In the rows, 128 means zero.
Known rows, with every step that occurs
mipas zofe sufov vokan: [133 103 149 146 137 102 146 174 168 113  93 133 168 136  93 161 153  81
 121 114 144 132 114 132 132  97 146 107 136 104 154 166 154 132 112 170
 152 137 151 209 132]
kifos mipas zofe vokan dasut: [125 133 101 188 137 121 120 202 122 127 110 108 147 137 109 183 166 101
 139  83 139 157 138 153  80 104 118 143  67 114 175  97 141 119 108 159
 148 173 111 172  96]
mutim vokan sufov sapem: [143 110 151 131 134  90 113 117 150 100 103 137 103 149 110 121 133 103
 174 123 142 155  81  87 134  87 184 139 125 136  88 145 103  85 100 144
  76 157 162 181 114]
mipas zofe sufov sapem mutim: [154 104 162 140 139 125 185 169 154 121  91 139 179 115  68 169 142 125
 130 104 175 127  87  94  91  74 140 137 176 107 115 158 177 105 122 152
 143 133 182 197 160]
mutim vokan mipas zofe sufov sapem: [122 132 156 120 137 123 156 154 154 122  62 121 175 131 102 195  99 116
 171 116 182 160 113 124 105  80 149 145 149 101 138 192 178 100  95 159
 119 145 140 170 124]
sapem mutim vokan mipas: [143 106 156 183 136 138 131 123 160 107 106 123 116 138 104 184 144 132
 143 127 127 189 114  89  77 127 188 142 116 104 105 134 122  93 107 109
  58 187 135 138 109]
sufov vokan veses tosevu: [113  88 109 160 137  68 105 111 169  83 157 137  93 182 159 146 201  61
 100 127 101 117 145  61 122 143 128  98  94 124 163 101  96 115  89 166
 133 163 114 184 174]
mutim vokan mipas: [134 101 123 160 149 134 118 115 158  91 123 121 102 146 129 169 141 109
 147 129 110 171 130 100 117 134 192 135  73 119 112 146 102  97  92 116
  68 192 110 134 102]
sapem sufov vokan mipas kifos: [150 145 135 145 153  85 124 120 159 120  75  53 148 138  93 152 178 111
  88  99 133 206 131 114  91 105 165 143 125  97 159 153 162 100  97 171
 110 180 127 188  79]
vokan sufov sapem: [147  95 128 125 144  84 142 118 132  96 126 128 104 145 116 112 141 107
 135 108 137 126  92  86 139  88 177 143 101 148  84 137 107  79 112 139
 101 149 170 188 140]
vokan zofe sufov sapem: [130 101 147 127 156  87 153 128 145 111 106 115 157 115 125 155 123 124
 126 118 165 136 100 124 147  74 155 136 112 125 117 160 128  76 122 140
  99 156 161 170 169]
zofe vokan mipas: [132  98 121 162 155 111 142 128 148  99 132 105 121 146 125 187 150  89
 114 109 130 151 133 128 107 131 156 141  85 132 129 132 115  90 117 125
 112 183 129 167 127]
modu mutim vokan veses: [152  73 110 135 109 124  88 110 170  81 154 139  99 104 144 150 170 104
 141 160 100 140 109  37  67 141 165 121  85 132 104 126  64  80 125 110
  77 175 101 161 118]
vokan sufov: [154  87 112 145 135  99 129 116 139  88 143 142 103 146 121 107 158  94
 124 112 102 124 104  96 143 113 196 129  63 136  97 135  82  90 121 120
  80 163 144 173 120]
modu mutim: [168  63 106 131 137 134 134 119 163  81 168 136  99  89 133 137 163 130
 102 135 103 120 116  66 116 128 186 107  70 148  73 126  85  84 132 113
  97 189 138 173 116]
vokan sufov sapem mutim: [154 101 163 147 132  92 154 125 135 117 110 132 119 136  91 125 147 131
 132 104 157 145  77  74  96  80 172 151 143 135  74 125 125  72 126 130
  88 147 196 194 146]
sakuziv veses tosevu: [131 103  88 167 161 106 133  84 181  91 203 168  97 162 176 105 198  90
 121 106  68  86 143  61 212 144 156  79  70 141 153 113 102 124  70 141
 128 200 113 147 160]
mipas vokan: [160  72  98 171 154 124 147 135 149  68 163 136 108 134  97 135 171  61
 128  93  88 105 125  96 126 128 156 113  98 153 107 143  98 108  99 129
 117 180 131 161 103]
sapem sufov vokan mipas zofe: [118 126 165 157 133 104 165 158 159 136  63  91 169 148  89 162 155 101
 104  67 143 178 132 119  93 103 172 136 133  94 178 180 175 123  97 165
 122 170 135 199  90]
kifos mipas zofe: [142  93  94 180 159 157 152 193 120  91 134 141 116 124 100 150 145 108
 121  96 107 130 159  99 108 128 169 131  61  90 138 130 128 133 105 142
 145 178 100 164  90]
kifos mipas zofe sufov sapem mutim: [145 122 160 153 160 142 177 208 120 135  84 135 175 104  69 176 122 137
 130  99 185 145 118 105  65  77 144 148 163  74 134 139 187 104 122 165
 166 137 167 197 130]
sapem mutim vokan: [160  89 149 186 135 137 119 129 174  92 130 149 104 132  90 154 174 114
 146 133 106 165  93  73  96 130 187 121 125 112  96 119 100 109 108 114
  74 185 144 154 115]
kifos mipas zofe vokan: [136 105 115 185 156 139 146 206 123 105 121 134 135 127  92 176 146  82
 125  95 131 138 150 129  91 125 143 133  97  89 155 123 141 131 117 157
 165 174 115 186  86]
veses tosevu: [143  82  91 158 156 109 129 104 171  68 180 159  88 157 150 129 185  92
 103 115  85 103 137  74 174 141 170  87  67 134 119 109  96 114  88 141
 113 198 122 149 150]
mutim vokan: [151  86 117 165 148 133 105 122 170  72 145 144  87 141 114 140 171  92
 148 136  86 147 110  84 138 138 189 115  83 127 103 131  80 113  93 122
  82 191 121 149 109]
mipas zofe sufov sapem mutim vokan: [149 120 185 146 127 128 154 167 170 122  67 148 175 117  64 179 134 120
 168 121 179 155  75  94  84  74 145 132 201  93 121 166 174 114 112 158
 119 139 176 190 133]
modu mutim vokan mipas kifos: [172 118 108 126 123 130  98 105 164  91 107  93 118  84 127 173 133 152
 131 160 134 193 132  81  76 118 172 125  92 112  90 149 129  80 118 127
  64 193  99 145  60]
zofe sufov vokan mipas kifos: [148 135 126 128 159  84 120 127 155 114  82  69 163 132 111 179 145 109
 100 139 156 182 137 139 108  96 140 133 115 101 145 154 164  97 110 168
 125 146 129 187 117]
vokan mipas zofe sufov: [133 108 120 136 143 130 170 156 145 111 100 125 173 128 112 179 126 107
 120 103 143 130 134 130 118 104 162 137  87 102 149 182 155 106 117 132
 122 150 122 162 131]
sapem mutim: [164  74 126 180 148 135 149 128 157  87 153 139 105 128  97 147 183 117
 108 117 102 138 104  70 105 128 179 128 100 123  91 112 102 105 119 110
  94 180 151 162 142]
kifos mipas: [148  86  93 171 180 147 126 160 121  81 161 130  87 127 121 141 160 110
 112 112  93 135 150  93 120 138 185 132  45 107 114 105  94 105 104 131
 128 189 110 158 106]

Rows
[119  87 150 177 139  78 132 136 155 106 109 109 116 138 124 153 147 105
 113 118 129 163 125 124 142 111 164 115  94 122 128 139 111 111 116 137
  88 180 141 174 131]	sufov vokan zofe
[158 104 170 173 114 106 114 124 159 111 103 155 118 139  91 131 153 112
 158 126 125 170  78  83  94 107 201 131 128 108  95 133  99  90 123 117
  46 160 160 170  96]	sapem mutim vokan sufov
[127 106 146 161 126  93 112 105 174  95 132 153 101 165 132 162 180  98
 150 133 139 143 106  25  75 122 128 122 161 114 128 100 117  95  87 153
 104 163 138 162 176]	sufov sapem mutim vokan veses tosevu
[123 109 177 171 140  72 137 134 167 127  83  99 149 135 104 134 171 105
 100  88 130 182 111 124 128 100 184 122 118 106 162 156 126 104 111 151
  81 188 151 192 109]	sapem sufov vokan zofe
[141  78 119 183 139 101 154 136 140  85 134 125 129 124 108 142 144  81
 130  86 112 124 129 120 128 111 153 118  90 140 122 159 107 104 112 120
  81 187 121 144 101]	mipas vokan zofe
[123 121 147 156 160 120 140 212 133 129  86 129 166 128  95 172 134  93
 120 109 154 148 147 142 107  98 151 118 122  71 170 147 166 129 112 186
 175 139 135 211  99]	kifos mipas zofe sufov vokan
[127  88 130 139 143  77 107 132 160 102 129 114 140 154 129 157 184  60
 110 141 125 133 117  96  98 119 133 126 110 118 160 133  98  95 118 153
 139 125 133 204 175]	zofe sufov vokan veses
[161 119  90 154 159 101 127 123 144  89 116  77 131 133 112 184 159  99
 107 125 133 169 140 125  93 122 131 147  92 116 132 133 141  93 115 141
 116 181 110 163 103]	zofe vokan mipas kifos
[158  82 142 158 158 125 163 129 150  93 134 125 105 128  90 151 165 131
 120 112 137 139  94  62 100 103 157 142 137 136  77 113 125  90 111 129
 116 170 179 179 164]	sufov sapem mutim
[154 112 181 140 148 117 131 136 174 117  94 138 149 122  84 171 148 122
 161 138 166 163  70  90  98  87 162 132 183 110  97 139 140  85 111 147
 103 149 187 186 148]	zofe sufov sapem mutim vokan
[126 119 152 149 174  97 154 181 108 124  93 112 174 103 101 167  96 101
 144  88 184 137 135 148 101  67 133 141 138 106 143 160 155  77 115 163
 133 157 149 175 106]	kifos mipas vokan zofe sufov sapem
[141 103 134 158 112  87 150 162 143 111 102 147 149 145  93 143 146  69
 136  91 140 127 102 128 111 100 157 130 114 120 137 154 129 114 133 143
 119 145 145 200 100]	mipas zofe vokan sufov
[151  89  97 182 177 140 137 176 114  83 155 131 107 125  98 144 152  74
 129  86 100 123 153 108 101 127 159 124  86 123 124 124 111 109  97 141
 138 185 115 162  73]	kifos mipas vokan
[143 104 158 155 155  94 128 132 174 111 114 108 129 145  94 126 201  84
  97  93 107 164 104  97 124 118 186 116 127 120 147 137 116 110  97 160
 119 181 158 210 112]	sapem sufov vokan
[147  99  86 175 136 110 118 130 146  89 155 108 123 143 114 141 194  77
 142  84  97 123 111 123 114 107 128 123  69 181 124 116  96  99  90 133
 101 181 130 147 114]	mipas vokan dasut
[133 120 133 171 134 106 140 199 110 125  94 142 148 133  94 150 124  81
 135  85 151 145 133 140  87 101 160 142 103  86 155 137 142 113 132 158
 141 149 130 201  69]	kifos mipas zofe vokan sufov
[144  87 115 171 136 121 158 166 156  89 126 139 137 136  94 167 165  69
 124  99 120 119 119 117 117 123 140 120 112 122 138 144 131 132 117 141
 142 169 130 186 117]	mipas zofe vokan
[134  83 108 132 106 104  81  92 187  80 165 163  96 126 174 148 175 100
 132 154 103 124 126  27  94 147 155  87  92 125 126 113  75  88 108 134
  84 187  98 157 131]	modu mutim vokan veses tosevu
[148 108 114 169 152 109 131 169  99 104 129 138 118 132  99 118 131  73
 141  80 119 129 137 117  96 104 177 134  88 119 124 136 108  90 113 144
 114 159 129 176  57]	kifos mipas vokan sufov
[137  88 131 150 148  96 140 129 154 102 122 128 156 116 128 149 140 110
 113 122 131 133 111 132 152 100 174 121  73 111 132 157 105  88 133 120
  80 168 133 153 147]	vokan zofe sufov
[120  99 135 159 155 101 137 130 149 105 116  93 109 157 129 173 147 104
 109 119 127 167 143 114 117 121 168 130  87 127 126 137 127 101  99 140
 110 174 136 176 129]	sufov vokan mipas
[159  98 160 133 161 116 158 135 157 114 118 128 150 116  88 160 157 126
 123 120 162 134  81  88 102  85 152 138 160 123  93 133 140  79 121 141
 127 144 193 193 175]	zofe sufov sapem mutim
[138 127 175 162 118 139 154 163 165 133  60 139 190 124  82 201 119 124
 154 117 166 176 108 120  68  99 170 136 154  74 145 179 172 107 119 130
  90 150 137 157 108]	sapem mutim vokan mipas zofe sufov
[121 114 153 135 158  93 135 135 156 124  98  96 156 145 128 182 138  98
 110 127 153 162 129 143 121 104 166 127 109 113 143 155 138  88 110 153
 121 148 151 191 142]	zofe sufov vokan mipas
[127  89  97 162 131  98  84  94 180  66 163 162  85 174 161 143 194  65
 140 138  83 121 132  45 123 154 150 102  81 118 153 110  72 112  82 139
  94 179  87 142 150]	mutim vokan veses tosevu
[151 120 167 168 151 105 158 179  97 132  98 128 134 123  67 138 118 107
 150  74 175 149 110  97  52  71 153 153 168 118  98 127 153  74 120 156
 124 143 182 197  81]	kifos mipas vokan sufov sapem mutim
[160 103 166 155 128  86 166 138 129 115 105 133 136 132  68 130 137  93
 150  77 163 133  79  87  76  71 148 141 181 150  84 147 141  74 119 139
 101 140 199 198 114]	mipas vokan sufov sapem mutim
[141 109 111 152 165 147 149 197 126 107 116 145 160 114  98 159 135 104
 122 103 131 124 144 125 112 110 164 127  83  75 154 148 144 120 115 153
 156 153 115 176 105]	kifos mipas zofe sufov
[139 104 181 147 145  93 165 137 148 131  88 117 171 106  99 168 126 146
 123 116 184 152  85 113 102  67 150 141 152 109 107 149 149  73 138 130
  87 152 187 174 173]	vokan zofe sufov sapem mutim
[134 101 150 137 150  80 165 144 139 111 100 116 176 113 101 159 114  88
 144  92 174 120 104 136 127  65 128 129 151 139 126 179 144  79 116 150
 109 153 166 175 136]	mipas vokan zofe sufov sapem
[126 117 135 116 150 118 184 154 138 118  85 112 177 128 105 182 107 119
 132  97 178 132 123 122 112  78 142 151 125 114 131 183 178  93 107 154
 140 139 149 178 153]	vokan mipas zofe sufov sapem
[158  96 148 123 102 106  96 115 165 107 120 152 111  99 130 119 133 125
 154 144 129 153  88  78 108 107 212 111 100 132  77 145  84  71 134 118
  50 170 146 179  71]	modu mutim vokan sufov
[135 104 185 177 128 106 141 130 158 115  83 122 125 122  94 168 126 146
 160 125 164 186  85  87  95  86 164 141 156 110  94 140 132  91 113 125
  55 182 166 154 133]	sufov sapem mutim vokan zofe
[147  97 132 153 133  77 124 130 145 104 127 137 124 146 113 131 161  69
 127 110 128 134  98 125 124 111 171 132  99 134 119 130  95  86 135 133
 101 158 154 196 116]	zofe vokan sufov
[140 107 148 130 142  68 138 129 137 111 110 121 126 148 107 139 143  83
 140 107 165 135  85 115 121  84 149 146 135 145 102 132 116  75 124 152
 119 148 186 213 137]	zofe vokan sufov sapem
[142 110 188 175 125 107 124 137 172 126  80 142 169 112 102 171 134 128
 148 140 153 181  85 122 104  95 180 121 141  84 127 155 121  90 135 115
  47 166 152 150 124]	sapem mutim vokan zofe sufov
[137 131 191 134 148 118 143 131 159 135  71 111 161 130  98 199 117 137
 158 133 190 186  90 106  76  84 164 151 176 103 108 154 159  68 111 139
  89 152 177 169 144]	zofe sufov sapem mutim vokan mipas
[115 107 139 167 132 112 163 163 148 112  88 104 136 152 108 182 133 104
 116  99 141 160 149 122 107 112 153 131 104 112 145 161 161 128  99 152
 128 161 125 181 113]	sufov vokan mipas zofe
